In the rows, zero is written as 128.
Known rows, with every way that one mark hangs from another:
(k_15 k_913): 97,154,102,138,120,135,120,119,107,136,126,121,133,132,105,117,145,141,125,131,139,149,128,125,128,148,125,125,109,150,125,134,156,123,135,114,128,135,128,125,143,106,129,120,140,152,126,123,120,91,132,112,133,127,141,135,139,117,125,113
(k_511 (k_306 (k_837 (k_15 k_913) k_815))): 80,159,68,182,107,117,158,120,53,129,97,85,151,104,120,100,162,144,130,167,151,152,79,125,168,148,130,96,154,177,128,165,118,71,95,108,156,162,116,123,133,131,98,105,163,125,101,156,115,120,143,167,145,128,128,104,125,122,104,106
(k_837 k_306 k_815): 111,126,130,161,123,121,145,125,97,135,138,76,142,126,162,106,148,154,160,156,139,107,103,114,121,120,171,105,210,189,122,148,99,112,111,137,126,159,122,134,111,168,114,87,106,84,134,154,134,137,150,147,120,128,133,90,111,146,126,146
(k_322 (k_422 k_536)): 152,98,126,136,159,100,123,151,135,115,125,97,162,151,116,131,132,113,146,149,131,106,121,133,102,101,164,92,162,150,104,148,131,82,143,131,109,111,111,138,136,139,100,133,96,110,115,120,119,119,155,139,116,111,149,142,137,119,87,108
(k_306 k_511 (k_837 (k_815 k_727))): 111,125,108,142,121,92,160,158,126,82,97,122,139,79,118,99,102,156,124,156,109,142,131,110,129,134,149,93,156,177,134,138,64,91,85,97,78,129,132,125,109,171,106,92,140,112,139,136,139,144,139,162,123,117,120,135,103,132,131,87
(k_306 k_511 (k_837 (k_15 k_913) (k_815 k_727))): 79,162,78,174,110,96,164,134,98,109,96,95,141,59,122,102,131,167,112,170,138,145,132,109,149,147,144,89,146,190,139,153,99,101,92,88,112,151,124,123,121,156,102,81,153,127,127,156,124,117,140,168,142,117,121,137,103,123,107,72
(k_913 (k_15 (k_837 k_306))): 80,127,85,163,124,116,157,113,88,133,132,97,157,98,99,129,167,144,130,149,160,124,116,123,137,135,146,105,153,159,133,159,148,114,89,128,161,150,110,115,140,129,128,96,157,124,116,158,135,117,129,147,127,130,129,124,126,118,120,126
(k_511 (k_306 k_837)): 119,133,79,141,111,126,147,133,92,107,98,130,154,133,101,105,137,129,128,132,122,160,95,116,152,139,121,107,116,134,131,143,119,79,98,106,146,146,118,118,135,128,117,121,164,126,106,125,125,130,132,150,117,124,122,117,140,136,130,124
(k_727 (k_815 k_498 (k_837 (k_15 k_913) k_306))): 97,132,89,182,112,117,126,99,103,142,92,49,132,114,96,117,170,139,109,151,179,102,134,109,130,144,137,121,156,157,154,141,129,109,124,114,146,161,95,96,133,138,144,74,154,107,114,140,151,100,115,104,132,122,111,88,116,119,144,101
(k_837 (k_15 k_913) (k_306 k_511)): 72,173,81,188,105,150,142,88,96,157,140,67,170,96,153,111,161,161,137,151,148,123,114,83,123,142,159,106,149,165,141,158,152,142,121,97,155,192,104,140,128,145,140,88,162,102,121,175,92,102,124,134,120,131,102,103,125,126,125,119
(k_306 k_511): 115,129,125,136,130,130,133,124,136,120,131,128,145,104,143,120,106,135,135,137,106,139,122,105,111,130,137,122,132,126,134,129,93,129,119,110,102,137,124,137,122,147,137,130,151,113,132,149,110,131,116,123,118,132,102,124,118,114,145,117
(k_15 (k_837 k_306) k_913): 72,156,67,159,117,135,134,128,76,134,126,104,147,132,69,106,180,153,131,127,148,159,110,103,99,164,150,94,131,176,122,145,172,105,107,89,148,164,107,106,147,116,134,92,156,139,129,130,148,62,139,98,118,116,142,124,138,117,130,115
(k_511 k_306): 119,137,107,147,116,129,132,115,99,129,115,121,159,145,140,109,150,122,139,139,122,144,89,122,133,132,135,120,113,124,133,139,138,95,123,129,144,155,114,126,135,126,124,126,163,114,101,125,117,122,129,136,124,122,114,103,134,134,131,146
(k_322 (k_422 k_536 (k_913 k_15))): 113,104,105,151,145,96,147,118,140,123,142,77,179,150,126,131,143,118,158,172,163,105,130,137,147,110,157,95,126,145,117,172,148,51,148,151,120,117,129,138,144,120,92,112,119,125,93,147,90,110,142,161,122,113,145,167,140,108,75,101
(k_15 (k_837 (k_815 k_498 k_727)) k_913): 91,142,86,160,123,82,124,138,97,109,100,115,121,118,67,113,178,147,99,158,147,153,128,120,103,157,144,104,114,178,132,135,146,99,115,102,99,134,117,87,142,135,124,102,133,156,114,116,172,65,139,83,145,104,149,119,118,100,123,78
(k_498 (k_815 k_727)): 128,122,126,161,115,72,140,126,147,118,99,130,131,114,104,113,148,134,100,150,127,120,166,132,142,128,156,93,125,159,143,122,126,95,128,137,106,134,147,95,115,149,123,88,135,113,117,91,147,129,159,128,134,117,125,128,104,144,133,104
(k_422 k_536 k_913): 124,147,131,138,123,108,140,128,132,143,158,120,155,164,107,111,145,113,156,143,150,121,126,129,136,117,133,117,116,117,132,162,142,52,153,143,108,114,126,137,128,120,111,89,125,157,115,119,104,91,145,149,129,118,119,160,136,116,109,109
(k_815 k_498 k_727 (k_837 k_15 k_306)): 142,131,98,161,96,87,129,101,144,125,99,80,140,113,97,123,193,155,86,150,163,87,170,108,130,132,145,105,90,130,170,129,189,131,121,105,184,165,83,89,134,153,138,79,149,120,101,116,147,108,113,114,129,105,100,100,130,162,122,100
(k_422 k_536 (k_913 (k_15 (k_837 k_306 (k_815 k_727))))): 80,152,101,177,116,66,175,122,94,133,153,85,179,125,97,105,186,139,157,183,179,105,125,132,139,120,177,78,152,173,144,192,152,20,118,155,115,136,113,126,130,139,95,29,142,135,102,132,130,78,160,186,142,101,126,151,118,128,87,102
(k_913 (k_15 (k_837 (k_306 k_511) k_815))): 63,122,94,176,132,108,175,117,77,127,131,79,159,68,131,117,149,154,149,178,145,126,99,110,122,133,170,90,203,190,131,165,91,102,75,124,124,159,113,125,123,162,121,90,156,100,124,185,126,127,135,157,128,131,115,110,103,108,124,117
(k_555 (k_727 (k_815 k_837))): 132,92,128,148,117,113,117,118,121,100,101,97,118,124,106,126,133,120,125,136,146,104,148,130,120,137,127,122,142,157,156,124,108,70,133,118,97,120,123,105,124,153,113,72,129,99,146,116,175,109,137,149,142,105,113,104,111,143,137,110
(k_498 (k_815 k_727 k_837)): 132,112,120,145,111,55,150,136,151,110,74,128,118,95,73,110,152,142,92,149,140,117,174,138,136,143,146,74,112,161,153,105,132,78,109,116,132,130,137,85,116,133,125,77,148,126,120,80,160,114,150,125,143,114,120,133,114,152,140,85
(k_815 k_498 k_727 (k_837 k_15)): 146,125,108,148,104,78,124,110,154,117,87,104,118,102,91,135,172,137,72,150,158,100,176,129,140,134,119,118,68,113,166,119,173,125,125,107,165,139,95,89,135,132,136,105,145,144,95,107,145,111,104,108,149,106,103,119,132,143,115,81
(k_536 (k_422 (k_913 (k_15 (k_837 (k_815 k_498 k_727)))))): 99,116,82,156,132,67,129,92,118,92,136,96,139,130,92,147,169,126,121,175,169,105,157,134,160,131,154,89,101,146,126,170,151,63,123,138,115,122,155,80,157,134,122,108,116,139,90,156,146,93,131,123,124,111,157,171,129,126,111,78
(k_913 (k_15 (k_837 k_815))): 77,116,108,159,139,93,164,129,78,128,121,103,128,76,116,134,147,138,131,171,156,129,108,147,144,136,139,105,176,170,125,156,103,94,85,142,129,128,130,116,134,131,109,114,141,132,119,165,140,127,135,154,151,130,137,128,112,99,109,111
(k_536 (k_422 (k_913 (k_15 (k_837 k_306))))): 81,129,66,154,128,107,140,85,100,111,156,89,163,144,98,140,173,132,150,150,168,109,144,116,149,139,160,81,117,148,118,172,172,74,113,130,154,146,147,103,161,117,130,98,132,124,101,166,128,92,134,138,101,123,154,178,145,138,119,110
(k_727 (k_815 k_498 (k_837 k_306))): 132,95,115,152,123,110,125,121,127,120,92,77,123,134,96,119,146,134,120,139,153,101,135,106,118,132,142,125,165,147,151,129,97,104,122,120,117,140,102,96,123,156,143,83,139,101,124,125,166,122,116,103,117,120,112,85,116,132,164,116
(k_498 k_815): 121,112,128,163,125,94,142,124,134,133,107,121,128,111,108,122,137,127,113,147,130,128,142,127,143,128,145,96,158,151,134,127,100,97,124,134,108,132,148,105,114,146,130,119,133,121,120,121,132,141,156,121,127,136,125,119,108,120,144,112

Rows:
135,92,124,138,128,102,122,128,134,112,80,100,107,125,90,125,127,119,105,138,145,112,141,125,121,135,121,133,142,130,147,119,88,105,123,124,98,114,115,97,125,136,142,108,141,126,123,120,164,126,108,99,130,119,114,105,113,114,160,102 : (k_727 (k_815 k_498 k_837))
157,112,116,120,110,78,117,130,165,98,87,125,109,128,70,126,156,137,81,137,140,114,174,123,124,138,126,120,61,115,161,105,162,116,123,104,138,121,102,88,137,130,142,112,142,153,110,87,157,101,109,90,135,107,114,123,137,146,139,88 : (k_815 k_498 k_727 k_837)
122,125,124,167,113,87,131,116,138,111,124,77,151,121,156,101,148,164,127,175,116,105,127,81,108,113,188,110,166,168,149,145,92,122,121,117,84,163,109,115,109,199,136,84,129,77,119,144,137,133,131,118,109,113,105,75,102,137,143,115 : (k_837 (k_306 k_511) (k_815 k_498 k_727))
105,122,101,173,119,84,140,129,115,102,119,92,152,110,110,101,162,156,119,165,124,131,120,84,90,133,183,89,165,174,144,145,103,106,96,99,96,160,101,95,119,186,135,84,143,98,117,144,165,107,135,101,115,108,110,90,100,118,141,98 : (k_15 (k_837 (k_306 k_511) (k_815 k_498 k_727)))
72,165,99,195,110,128,145,101,69,165,139,44,148,103,159,109,180,165,149,172,171,104,103,114,136,135,166,99,200,203,126,167,136,122,120,128,161,184,116,138,120,152,113,74,125,97,123,175,112,109,150,158,139,129,134,90,115,135,102,129 : (k_837 (k_15 k_913) k_306 k_815)
77,142,80,196,106,94,162,102,110,147,99,66,147,68,90,102,169,162,112,166,156,122,139,97,138,156,162,60,169,186,156,134,122,90,98,90,155,182,115,104,118,146,141,74,174,111,121,145,114,105,146,124,128,139,97,107,114,124,146,88 : (k_498 (k_815 (k_837 (k_15 k_913) (k_306 k_511))))
73,142,101,182,124,87,178,124,82,144,161,76,175,128,99,107,174,133,166,184,180,114,106,131,144,121,164,86,182,169,130,195,130,27,112,152,121,136,113,131,129,140,99,51,139,140,109,161,117,87,158,180,136,118,123,141,121,103,95,107 : (k_422 k_536 (k_913 (k_15 (k_837 k_306 k_815))))
69,176,97,200,103,110,153,100,90,144,128,55,165,80,172,95,169,181,139,182,150,109,123,96,123,134,188,89,169,208,145,163,140,116,118,115,131,193,111,136,114,174,118,48,148,75,124,164,115,100,145,160,136,112,107,97,105,147,105,109 : (k_837 (k_15 k_913) (k_306 k_511) (k_815 k_727))
132,94,111,192,103,114,110,84,121,117,106,51,134,125,110,131,166,129,111,155,164,79,155,106,130,126,136,124,157,147,170,145,127,94,139,113,121,153,100,93,124,177,128,70,129,87,128,140,164,121,129,136,133,106,99,69,109,141,136,106 : (k_555 (k_727 (k_815 k_498 (k_837 k_15 k_306))))
99,155,62,189,99,90,142,113,75,113,81,88,152,118,101,103,180,146,102,175,150,139,105,118,167,141,133,102,113,166,144,163,134,77,109,105,145,163,104,103,136,143,106,103,163,137,84,134,128,115,135,141,143,111,126,96,125,127,109,89 : (k_511 (k_306 (k_837 (k_15 k_913) (k_815 k_498 k_727))))
85,137,82,196,106,94,156,100,106,151,97,69,138,88,80,107,186,158,110,163,171,114,146,118,148,156,155,65,161,188,144,134,143,89,104,102,173,178,118,97,124,133,132,72,158,121,116,133,129,105,150,127,134,134,117,109,123,134,135,96 : (k_498 (k_815 (k_837 (k_15 k_913) k_306)))
90,130,90,154,124,127,150,131,103,119,136,113,161,104,107,105,146,147,136,134,121,148,108,88,87,144,162,90,158,156,134,141,119,113,91,92,130,159,104,116,127,153,144,98,163,103,133,149,145,104,129,112,104,121,110,114,118,118,146,119 : (k_15 (k_837 (k_306 k_511)))
128,129,101,168,116,83,144,132,124,107,92,97,124,92,107,127,150,143,91,167,147,110,145,127,165,123,126,109,147,158,140,150,107,111,101,116,125,131,115,102,122,166,104,111,120,134,109,140,146,152,133,151,146,115,132,117,108,130,103,81 : (k_306 (k_837 k_15 (k_815 k_498 k_727)))
106,150,80,177,108,89,139,125,104,110,89,91,122,95,89,120,162,155,88,165,160,127,144,124,164,140,124,106,132,173,140,154,127,107,110,103,127,140,118,99,133,146,108,104,129,152,109,135,140,119,138,134,147,115,142,122,117,116,102,69 : (k_306 (k_837 (k_15 k_913) (k_815 k_498 k_727)))
85,144,76,174,112,89,125,130,83,117,111,89,140,134,74,104,197,164,113,161,153,141,122,103,98,150,170,94,138,195,133,148,160,97,109,97,113,164,105,87,137,148,127,79,137,130,115,123,171,66,148,91,127,101,146,98,118,120,126,93 : (k_15 (k_837 k_306 (k_815 k_498 k_727)) k_913)
96,159,94,205,102,99,125,88,97,148,119,49,148,116,141,114,198,167,113,180,169,92,133,104,139,127,171,108,149,187,148,162,165,128,135,125,143,181,97,109,128,166,124,70,124,106,103,146,131,103,142,125,140,110,129,80,112,141,106,105 : (k_837 (k_15 k_913) k_306 (k_815 k_498 k_727))
111,139,118,200,108,92,140,94,127,133,128,52,160,94,174,111,166,164,120,188,138,85,129,87,127,110,180,107,180,169,156,160,111,136,121,123,117,177,98,119,108,206,134,80,134,72,107,169,121,144,127,141,125,113,97,71,95,138,122,107 : (k_837 k_15 (k_306 k_511) (k_815 k_498 k_727))
84,172,83,184,104,148,133,89,88,164,139,66,156,120,131,118,181,156,134,145,164,111,122,106,136,142,149,110,139,170,132,161,179,141,129,115,180,182,106,134,136,132,129,87,145,115,119,153,107,100,133,140,129,127,126,109,134,137,110,127 : (k_837 (k_15 k_913) k_306)
86,163,54,173,102,132,147,112,68,126,98,105,160,112,99,109,165,140,118,146,150,157,95,119,164,154,114,105,109,146,133,158,153,83,105,98,173,163,106,120,145,115,112,115,182,139,96,139,110,112,134,154,136,124,123,115,140,127,110,108 : (k_511 (k_306 (k_837 (k_15 k_913))))
121,97,112,152,123,112,131,120,131,113,96,73,135,118,109,112,129,140,121,149,139,113,128,88,105,131,151,116,167,144,152,128,75,105,112,108,94,147,102,106,118,165,152,88,156,83,127,141,153,124,108,99,107,125,93,86,108,122,177,109 : (k_727 (k_815 k_498 (k_837 (k_306 k_511))))
92,98,99,169,156,76,164,136,109,116,135,72,172,130,110,121,156,123,159,191,169,113,110,146,133,122,168,74,172,179,106,181,119,22,122,146,107,116,130,126,136,131,80,102,112,122,96,160,117,97,152,163,137,110,150,161,127,91,70,88 : (k_322 (k_422 k_536 (k_913 (k_15 (k_837 k_815)))))
149,116,105,139,99,85,118,119,156,106,97,102,132,140,76,113,174,154,97,137,143,104,170,103,113,133,153,110,87,133,161,117,176,117,123,100,151,149,87,83,135,148,146,85,139,124,112,91,159,103,115,97,115,104,109,104,138,170,140,104 : (k_815 k_498 k_727 (k_837 k_306))
73,121,96,175,131,101,167,122,73,132,130,82,147,82,120,122,166,149,149,173,159,116,103,128,135,130,161,92,201,186,126,167,115,98,82,140,148,153,115,120,129,146,114,90,143,108,120,169,140,124,141,160,135,127,135,107,111,117,113,124 : (k_913 (k_15 (k_837 k_306 k_815)))
